Known rows, with every way that one mark hangs from another
{q973 {q661 q127}}: [ 0.56 -1.21 -2.24  1.18 -2.75 -0.63 -1.04  3.30 -1.05  1.68 -4.76  0.41
 -4.18 -1.47 -0.27  0.73  1.52  1.97 -1.96 -1.18  0.84]
{q973 q661}: [-0.56 -1.48 -2.68  1.77 -0.78 -0.01 -0.97  3.27 -0.86 -0.50 -4.75 -0.46
 -2.86  0.99 -0.73 -0.79 -0.15  2.47  0.64 -1.64 -0.29]
{q543 {q644 {q127 q661 q734}}}: [ 3.74 -1.53  2.67 -0.31 -3.92 -0.12 -0.90  3.31  1.63 -0.26 -0.23 -3.15
  1.11  2.45  3.34 -0.33  1.06 -0.45  1.32 -1.45 -1.79]
{q543 {q644 {q127 q661} {q450 q182}}}: [ 1.12  0.77  3.10 -1.79 -2.49 -2.23 -0.64  3.24 -3.87  2.40  0.14 -0.03
  0.27 -1.91  0.95 -0.75 -0.76 -2.69 -0.63  1.48 -3.01]
{q127 {q644 q450 q543} q734}: [-0.88 -0.82  0.55 -3.05  1.68 -0.65 -4.38  0.07  2.20 -1.66 -1.83 -0.01
  1.69  2.29  2.65 -0.33  1.80  1.23  1.70  0.53 -1.15]
{q127 q734}: [ 1.65 -0.89 -0.46  2.27 -1.01  0.96 -1.71  1.86 -0.06 -1.18 -2.19 -1.80
 -0.69  3.10  2.18 -2.54  3.00  2.37  0.54 -2.83 -1.06]
{q182 {q450 {q644 {q127 q661} q543}}}: [ 1.67 -2.27  0.62 -3.69  1.69  0.56  0.61  1.01  0.83  1.55 -1.40  1.10
 -0.94  0.51  2.66  2.98  2.19  0.59  0.09  1.99  0.33]
{q127 q644}: [-1.08 -1.60  1.23 -1.48 -0.18  0.87  0.11  2.34 -1.46 -0.65 -2.38 -0.80
 -1.33  2.30 -0.64 -0.77  2.40  1.47  0.34 -2.43 -0.51]
{q182 q450}: [ 0.94 -0.40 -1.24 -1.06  1.56  1.12  1.12  2.13 -2.00 -1.19 -3.49 -0.17
 -0.75  2.56  0.51 -0.49  3.91  3.30 -0.09 -2.11 -0.49]
{q182 {q450 q644}}: [ 1.52 -0.76  0.80 -2.40  1.23  1.94  1.38  1.67  0.51  0.98 -2.48 -1.49
 -0.65  2.61 -0.81 -0.72  3.45  3.32 -0.74 -2.61 -1.45]
{q661 q127}: [ 0.74 -1.06 -0.51  1.39 -2.56 -0.21 -0.46  2.01 -3.68  1.36 -3.19  0.58
 -3.58 -1.14  0.88  0.22  5.01  1.02 -2.50 -1.40  0.73]
{q973 {q661 {q127 q644}}}: [-0.20 -1.73  0.26 -1.79 -2.01 -0.60 -0.74  3.50  0.92  1.64 -3.78 -0.25
 -3.59 -0.80 -1.26  1.70  0.55  1.35 -1.55 -1.87  0.52]
{q644 {q127 q734} {q450 q182} q543}: [-0.14  0.60 -0.54 -0.03  1.45  0.61 -5.41  0.14 -4.00  3.10 -0.40  1.53
  0.16 -1.20  5.63 -2.14  1.14 -1.84 -0.89  3.64 -0.76]
{q182 {q450 {q644 q543}}}: [-0.63 -1.25  0.22 -3.59  2.52  1.60  0.39  0.97  1.40  1.31 -3.13  0.20
  0.37  2.79  1.23  0.52  3.97  3.02  1.10  0.34  0.02]
{q543 q644}: [-0.30 -0.50  1.48 -0.30 -2.46  0.43  0.39  3.60 -1.27 -0.01 -2.80 -2.61
  0.90  3.12  0.02 -1.81  3.44  1.20  1.85 -2.44 -1.36]
{q127 q644 q661 q734}: [ 2.27 -2.20  3.09 -1.60 -1.25 -1.33 -0.07  2.56  4.16 -2.71 -0.88 -1.25
 -0.22  3.22  1.27  0.43  0.28  1.40  1.30 -3.10 -1.71]
{q661 {q127 q644}}: [ 0.09 -1.42  1.62 -1.71 -1.98 -0.01 -0.11  2.32 -1.71  1.38 -2.19  0.02
 -2.91 -0.35  0.04  0.96  4.01  0.67 -2.06 -2.31  0.63]
{q127 {q644 q450 q543}}: [-2.95 -1.02  0.10 -3.27  1.75 -1.00 -2.69  0.42 -0.99 -1.06 -2.97  1.28
  0.26  0.90  0.87  0.72  2.32  0.80  1.28  1.35 -0.61]
{q644 {q127 q661} {q450 q182}}: [ 1.39  0.24  0.40  0.43 -0.91 -2.05 -1.35  1.72 -6.02  1.71 -0.34  2.43
 -2.42 -3.38  1.53 -0.09 -0.58 -1.97 -2.39  1.99 -2.30]
{q661 {q127 {q644 q450} q734}}: [ 2.39 -0.22  1.60 -2.37 -1.78 -0.91 -3.16  0.83  1.14  0.10 -1.32 -0.73
 -0.68 -0.46  1.14  0.21  2.97  1.10 -2.47 -2.15 -1.49]

Rows
[-0.04  0.84 -0.56  0.93 -0.08  0.31 -2.67  1.21 -8.26  3.41 -0.79  1.38
 -2.13 -2.85  1.52 -2.15  1.22 -1.41 -3.15  1.70 -1.50] -> {q644 q127 {q450 q182}}
[-2.46 -0.22  2.75 -4.27  1.42 -3.60 -1.20  1.59 -0.53  0.13 -0.83  3.23
 -0.08 -1.02  1.16  1.39 -1.10 -1.39  0.97  2.69 -1.65] -> {q127 {q644 {q450 q182} q543} q661}
[ 3.83 -0.92  3.99  0.38 -1.98  0.52 -0.74  2.31  0.33  4.39  1.62 -0.82
 -1.54 -0.31  2.75 -1.62 -0.87 -1.44 -1.62 -0.39 -2.41] -> {q450 q182 {q644 {q127 q661 q734}}}
[ 5.85 -1.81  1.78 -2.34 -0.08  1.25  0.03  1.63  3.34  0.67 -0.11 -2.02
 -0.42  1.81  2.33  0.89  1.27  1.66 -1.20 -1.85 -1.89] -> {q182 {q450 {q644 {q127 q661 q734}}}}
[-0.46 -1.38  2.62 -1.11 -0.30 -0.17 -0.61  1.63 -2.08  5.00  0.27  2.12
 -2.01 -1.48  3.14  0.37  0.13 -2.39 -0.34  3.61 -0.30] -> {q450 q182 {q644 {q127 q661} q543}}
[ 2.75 -0.95 -1.48  1.50 -2.71 -0.47 -2.68  3.01  2.34  1.16 -3.68 -1.11
 -3.18 -0.09  1.61 -0.25  0.92  2.31 -1.57 -2.17  0.05] -> {q973 {q661 {q127 q734}}}
[ 0.43 -1.42  1.53 -3.71  0.64 -3.05 -2.80  0.54  4.49 -3.30 -1.68  1.14
  1.29  1.77  2.57  1.76  0.06  0.83  2.29  0.81 -1.81] -> {q127 {q644 q450 q543} q661 q734}
[-1.00  1.86  2.58 -1.69 -1.57 -1.23 -0.94  3.30 -3.31  2.08 -1.30 -1.04
  1.64  0.25 -0.31 -3.34  1.11 -0.44  0.01 -0.26 -3.36] -> {q543 {q644 {q450 q182}}}
[ 2.24 -1.43  0.10 -3.01  2.28  3.52 -2.45  0.09  2.02  2.70 -0.96 -1.24
  0.93  2.83  4.65 -0.15  3.42  1.44  0.03  0.89  0.14] -> {q182 {q450 {q644 {q127 q734} q543}}}
[ 2.28 -2.81  1.66 -0.53 -0.90  0.76 -2.43  0.67  2.58  1.70 -0.34 -0.27
 -0.66  1.18  4.47  1.20  1.04 -0.54  0.80  1.71 -0.67] -> {q450 {q644 {q127 q661 q734} q543}}
[ 1.42  1.24  3.32 -2.89 -1.30 -1.24 -2.88  1.70 -0.20  3.01  0.23  0.35
 -0.72 -1.67  1.37 -1.34  1.31 -0.67 -3.42 -1.17 -2.04] -> {q661 {q127 {q644 {q450 q182}} q734}}
[-3.90  0.58  1.57 -3.70  2.09 -1.08 -2.45  1.17 -2.53  1.88 -1.52  2.30
  0.09 -0.48  1.43 -0.90  0.58 -0.93  0.50  2.37 -1.06] -> {q127 {q644 {q450 q182} q543}}
[-0.09 -1.68  1.63 -2.69 -0.63  0.06 -2.91  1.19  2.64  1.15 -1.60  0.39
 -0.71  1.14  4.04  1.00  3.97  0.58 -0.05 -0.03  1.54] -> {q661 {q127 {q644 q543} q734}}
[-2.18 -1.25 -1.10 -3.92 -0.21 -2.40 -3.54  1.58  1.22  1.00 -4.36  1.83
 -2.21 -2.28  0.23  2.96  0.20  0.78 -0.70  1.95  0.71] -> {q973 {q661 {q127 {q644 q450 q543}}}}
[-2.83  0.68  2.11 -4.19  0.32 -1.86 -2.52  1.14 -2.76  3.96 -1.26  3.39
 -1.37 -3.02  1.81  0.58  2.10 -1.68 -1.86  2.73  0.17] -> {q661 {q127 {q644 {q450 q182} q543}}}
[ 2.60 -1.29  2.33 -2.51 -0.78 -2.84 -1.66  1.62  3.57 -3.42 -1.05 -0.63
  0.46  1.44  0.52  0.74 -0.35  1.25  0.47 -2.20 -3.26] -> {q127 {q644 q450} q661 q734}
[ 0.43 -1.79 -1.69  1.19  0.41  2.21 -4.20  0.34 -1.92  1.07 -1.77 -0.23
 -0.40  1.56  6.08 -0.78  3.36  0.03  0.81  1.66  1.18] -> {q644 {q127 q734} q543}
[ 0.36 -0.70  2.34 -0.30  0.29  2.77 -3.23  0.83 -0.92  6.34  0.76 -0.07
 -0.42  0.59  5.09 -2.60  1.22 -1.68 -0.51  2.41 -0.55] -> {q450 q182 {q644 {q127 q734} q543}}
[ 0.69 -1.11 -2.25  0.44  0.85  0.68 -5.62 -0.74 -2.63  0.08 -1.81  0.57
  0.21  0.05  5.19 -0.51  2.67  0.25 -0.02  2.87 -0.15] -> {q644 {q127 q734} q450 q543}
[-0.08  1.39  2.14 -1.23 -1.76  0.28 -2.00  2.88 -6.18  3.75 -0.22 -1.02
  0.64 -1.35  1.09 -2.83  1.09 -2.26 -1.26  1.10 -2.30] -> {q543 {q644 q127 {q450 q182}}}
[ 4.54 -2.47  2.27  0.82 -2.38  0.78 -1.25  1.64  1.87  1.60  0.28 -2.00
 -1.53  0.72  2.40 -0.15  0.66  0.18 -0.95 -1.20 -1.76] -> {q450 {q644 {q127 q661 q734}}}
[-0.85 -0.17 -0.20 -0.68  0.52 -2.29 -2.50  0.81 -5.18  2.07 -0.87  3.82
 -1.58 -3.33  3.61  0.81 -0.14 -2.46 -0.63  4.94 -0.77] -> {q644 {q127 q661} {q450 q182} q543}
[-3.04  0.94 -0.52 -0.50  1.56 -1.26 -2.68  0.81 -4.68  1.72 -2.38  2.88
 -0.58 -1.12  2.18 -1.62  1.83 -0.45  0.28  3.26 -0.95] -> {q644 {q450 q182} q543}
[ 2.08 -1.24  2.31 -1.55 -2.36  0.36 -1.65  2.04  1.75  0.85 -1.21 -1.34
 -1.43  1.11  2.06 -0.13  3.41  1.07 -1.75 -3.23 -0.03] -> {q661 {q127 q644 q734}}
[ 1.74 -1.88  2.18 -0.53 -3.55 -0.40  0.52  3.71 -1.68  0.39 -1.27 -1.59
 -0.23  0.78  1.44  0.74  1.43 -0.95  1.17 -0.62 -0.98] -> {q543 {q644 {q127 q661}}}
